Every row comes from one small tree of marks. The marks that hang from a mark follow it in brackets, in the order of their numbers. Every link used is in the known rows. Which tree was each row made from?
Known rows:
Q452{Q702{Q264}}: [-0.02 -0.02  0.11 -0.01  0.11 -0.06  0.29  0.00 -0.12  0.05 -0.12 -0.02
 -0.04  0.00  0.11  0.02 -0.20 -0.09 -0.04]
Q264{Q309{Q2 Q452 Q815}}: [-0.11 -0.22  0.17  0.16  0.13 -0.14 -0.40 -0.01 -0.14  0.06 -0.14  0.02
  0.02  0.07  0.10  0.07 -0.05 -0.09  0.11]
Q2{Q309{Q452{Q191} Q815}}: [-0.06 -0.05  0.06  0.14 -0.08 -0.08 -0.32 -0.25 -0.09  0.06 -0.13 -0.01
  0.04 -0.02  0.06 -0.01 -0.09 -0.02  0.04]
Q309{Q452{Q191{Q2} Q702}}: [-0.07 -0.02  0.04 -0.01 -0.14  0.02  0.12  0.01 -0.12  0.10 -0.24 -0.07
  0.04 -0.03  0.03  0.05 -0.45  0.23 -0.01]
Q191{Q452}: [-0.08  0.04  0.05 -0.03  0.00 -0.03  0.18  0.14 -0.03  0.03  0.00 -0.01
  0.07  0.00  0.18  0.03 -0.01  0.12  0.03]
Q452{Q191{Q2} Q702}: [-0.04 -0.03 -0.01 -0.04 -0.21  0.06  0.27  0.17 -0.06  0.07 -0.14 -0.05
  0.06 -0.08  0.07  0.05 -0.39  0.20 -0.06]
Q2{Q309{Q815}}: [-0.03 -0.09  0.11  0.08 -0.02 -0.08 -0.24  0.01 -0.08  0.05 -0.04  0.00
  0.08 -0.03  0.09  0.00  0.01 -0.15  0.01]
Q191{Q2{Q309}}: [-0.03  0.03  0.13  0.05 -0.06  0.02 -0.10  0.08 -0.10  0.11  0.04 -0.06
  0.08  0.05  0.05  0.04 -0.16  0.06 -0.02]
Q702{Q2 Q48}: [-0.05  0.15  0.14  0.10 -0.03 -0.04  0.29 -0.10 -0.04  0.00  0.17 -0.01
  0.00 -0.01  0.03 -0.03 -0.05  0.16  0.07]
Q702{Q2}: [-0.08  0.07  0.14  0.09  0.05 -0.10  0.27  0.06 -0.06  0.01  0.04  0.00
  0.02  0.05  0.06  0.00 -0.14  0.07  0.05]
Q2{Q309{Q452 Q815}}: [-0.07 -0.08  0.16  0.12  0.03 -0.12 -0.39 -0.18 -0.15  0.09 -0.15 -0.02
  0.07  0.02  0.06  0.00 -0.02 -0.11  0.06]
Q309{Q2 Q452{Q191 Q702} Q815}: [-0.08 -0.26  0.02 -0.03 -0.05 -0.14 -0.12 -0.11 -0.09  0.02 -0.26  0.03
  0.05 -0.07  0.11  0.03 -0.19  0.00  0.02]
Q452{Q191{Q2} Q702{Q48 Q264}}: [ 0.02  0.08  0.01  0.03 -0.17  0.07  0.48 -0.15 -0.06  0.04  0.01 -0.05
 -0.02 -0.07  0.04 -0.01 -0.30  0.24 -0.05]
Q702{Q2 Q48 Q264}: [-0.02  0.18  0.15  0.17  0.10 -0.09  0.48 -0.28 -0.04 -0.02  0.20 -0.01
 -0.07  0.05  0.03 -0.06 -0.04  0.12  0.06]
Q702{Q48 Q264}: [-0.01  0.14  0.14  0.12  0.08 -0.03  0.26 -0.23 -0.05  0.02  0.09 -0.01
 -0.05 -0.02  0.10 -0.02  0.01  0.08  0.03]
Q264{Q309{Q2 Q815}}: [-0.08 -0.23  0.12  0.11  0.07 -0.10 -0.26  0.18 -0.08  0.03 -0.06  0.04
  0.03  0.02  0.14  0.07 -0.03 -0.13  0.05]
Q452{Q191 Q702{Q48 Q264}}: [ 0.03  0.08  0.00  0.02 -0.09  0.04  0.39 -0.22 -0.04  0.01  0.02 -0.03
 -0.07 -0.11  0.08 -0.02 -0.17  0.08 -0.03]
Q264{Q309}: [-0.07  0.02  0.14  0.12  0.04  0.03 -0.11  0.20 -0.07  0.09 -0.01 -0.04
 -0.03  0.01  0.10  0.07 -0.14 -0.05  0.04]
Q191{Q452{Q702{Q264{Q309}}}}: [-0.03 -0.03  0.05 -0.01  0.09  0.00  0.29  0.14 -0.11  0.07  0.01 -0.06
 -0.03  0.06  0.15  0.04 -0.22 -0.11 -0.01]
Q702{Q48 Q264 Q452}: [-0.07  0.09  0.14  0.08  0.06  0.00  0.32 -0.28 -0.02 -0.01 -0.06 -0.04
  0.01  0.00  0.13 -0.02  0.17  0.07 -0.02]

Which tree is each row?
[-0.06  0.13  0.06  0.16 -0.01 -0.03  0.60 -0.42  0.05 -0.08  0.09 -0.03
 -0.03  0.01  0.06 -0.08  0.05  0.19 -0.01] | Q702{Q2 Q48 Q264 Q452{Q191}}
[-0.03 -0.02  0.05 -0.07  0.00 -0.03  0.54  0.10 -0.11  0.06 -0.05 -0.05
  0.06  0.05  0.14  0.01 -0.28  0.12 -0.04] | Q191{Q2 Q452{Q702{Q264}}}
[-0.05 -0.10  0.16  0.12  0.16 -0.23  0.32 -0.25 -0.19  0.02 -0.17  0.01
 -0.01  0.04  0.01 -0.04 -0.26 -0.06  0.05] | Q309{Q452{Q702{Q2 Q264}} Q815}
[-0.05 -0.16  0.12  0.01 -0.02 -0.10 -0.35 -0.10 -0.19  0.10 -0.24 -0.05
  0.06 -0.03  0.04  0.01 -0.16 -0.19  0.00] | Q2{Q309{Q452{Q702} Q815}}
[-0.10  0.02  0.14  0.04  0.02 -0.06  0.10 -0.09 -0.05  0.01  0.00 -0.07
  0.07  0.09  0.05 -0.02  0.06 -0.05 -0.03] | Q702{Q2{Q309} Q452}
[-0.09 -0.11  0.05  0.11  0.11 -0.03  0.13 -0.13  0.02 -0.02 -0.05 -0.01
 -0.05  0.07  0.17  0.04  0.03 -0.05 -0.04] | Q702{Q264{Q309{Q2}} Q452{Q191}}
[-0.08  0.03  0.04  0.12 -0.03  0.01  0.46 -0.14  0.00  0.00 -0.15 -0.04
  0.05  0.03  0.12  0.00 -0.12  0.23 -0.06] | Q702{Q264 Q452{Q191{Q2}}}
[-0.05  0.19  0.09  0.15 -0.10 -0.02 -0.05 -0.47 -0.05  0.04  0.17 -0.06
 -0.03  0.03 -0.04 -0.06 -0.11  0.15  0.07] | Q702{Q2{Q309{Q452{Q191}}} Q48}
[ 0.01  0.19  0.17  0.16  0.09 -0.07  0.24 -0.38 -0.08  0.02  0.29 -0.04
 -0.06  0.09  0.00 -0.08  0.00 -0.02  0.03] | Q702{Q2{Q309} Q48 Q264}
[-0.10 -0.08  0.08  0.24 -0.12  0.01 -0.13  0.01 -0.11  0.10 -0.15 -0.03
  0.05 -0.01  0.02  0.03 -0.34  0.17  0.09] | Q264{Q309{Q452{Q191{Q2}} Q815}}
[-0.09 -0.28  0.12 -0.05  0.05 -0.19 -0.19 -0.04 -0.16  0.04 -0.28  0.02
  0.07 -0.01  0.11  0.05 -0.12 -0.09  0.03] | Q309{Q2 Q452{Q702} Q815}
[-0.09 -0.08  0.03  0.12 -0.10 -0.08  0.10 -0.18  0.01 -0.05 -0.04 -0.01
  0.09 -0.01  0.06 -0.07  0.03 -0.02 -0.03] | Q702{Q2{Q309{Q815}} Q452{Q191}}
[-0.08 -0.17  0.13  0.01  0.00 -0.11 -0.10  0.00 -0.17  0.07 -0.34 -0.02
  0.07 -0.07  0.07  0.03 -0.21 -0.05  0.03] | Q309{Q452{Q702} Q815}
[-0.08  0.04  0.16  0.09 -0.01 -0.03 -0.23 -0.10 -0.16  0.15 -0.07 -0.08
  0.06  0.10  0.02  0.04 -0.20  0.09  0.04] | Q191{Q2{Q309{Q452}}}
[-0.05  0.04  0.05 -0.02 -0.09  0.01  0.05  0.10 -0.07  0.09  0.11 -0.07
  0.12  0.08  0.12  0.02 -0.11  0.12 -0.02] | Q191{Q2{Q309} Q452}
[-0.03  0.06  0.10 -0.02 -0.08 -0.02  0.32 -0.01 -0.08  0.01  0.07 -0.04
  0.01 -0.05  0.01 -0.02 -0.17  0.09  0.02] | Q452{Q702{Q2 Q48}}
[-0.06 -0.14  0.03  0.05 -0.17 -0.04  0.05  0.00 -0.13  0.07 -0.32 -0.03
  0.09 -0.09  0.03  0.02 -0.40  0.17  0.01] | Q309{Q452{Q191{Q2} Q702} Q815}
[-0.05  0.13  0.12  0.21  0.13 -0.13  0.15 -0.50 -0.09  0.04  0.11 -0.03
 -0.09  0.13 -0.02 -0.06 -0.21  0.00  0.04] | Q702{Q2{Q309{Q452{Q191}}} Q264}
[-0.09 -0.16  0.04  0.00  0.00 -0.02 -0.22 -0.01 -0.12  0.08 -0.14 -0.04
 -0.05  0.01  0.08  0.09 -0.30 -0.04  0.01] | Q264{Q309{Q2 Q452{Q191 Q702}}}
[-0.06 -0.08  0.15  0.16  0.13 -0.17  0.23 -0.29 -0.07 -0.03 -0.02 -0.01
  0.06  0.09  0.06 -0.08  0.10 -0.16 -0.02] | Q702{Q2{Q309{Q815}} Q264 Q452}
[-0.11 -0.21  0.15  0.09  0.11 -0.20 -0.23 -0.11 -0.11  0.03 -0.20  0.06
  0.07  0.01  0.13  0.04  0.01 -0.01  0.08] | Q309{Q2 Q452 Q815}
[-0.08 -0.18  0.13  0.08  0.00 -0.05 -0.26  0.10 -0.18  0.11 -0.27 -0.05
  0.02 -0.04  0.05  0.06 -0.28 -0.14  0.06] | Q264{Q309{Q452{Q702} Q815}}
[-0.05  0.01  0.06  0.04  0.05 -0.06  0.24 -0.25 -0.12  0.06 -0.21 -0.03
 -0.08 -0.02  0.08  0.01 -0.31  0.03 -0.01] | Q309{Q452{Q191 Q702{Q264}}}
[-0.02 -0.17  0.01 -0.10 -0.17 -0.02  0.05  0.18 -0.12  0.08 -0.05 -0.06
  0.17  0.00  0.10  0.00 -0.19  0.00 -0.05] | Q191{Q2{Q309{Q815}} Q452{Q702}}
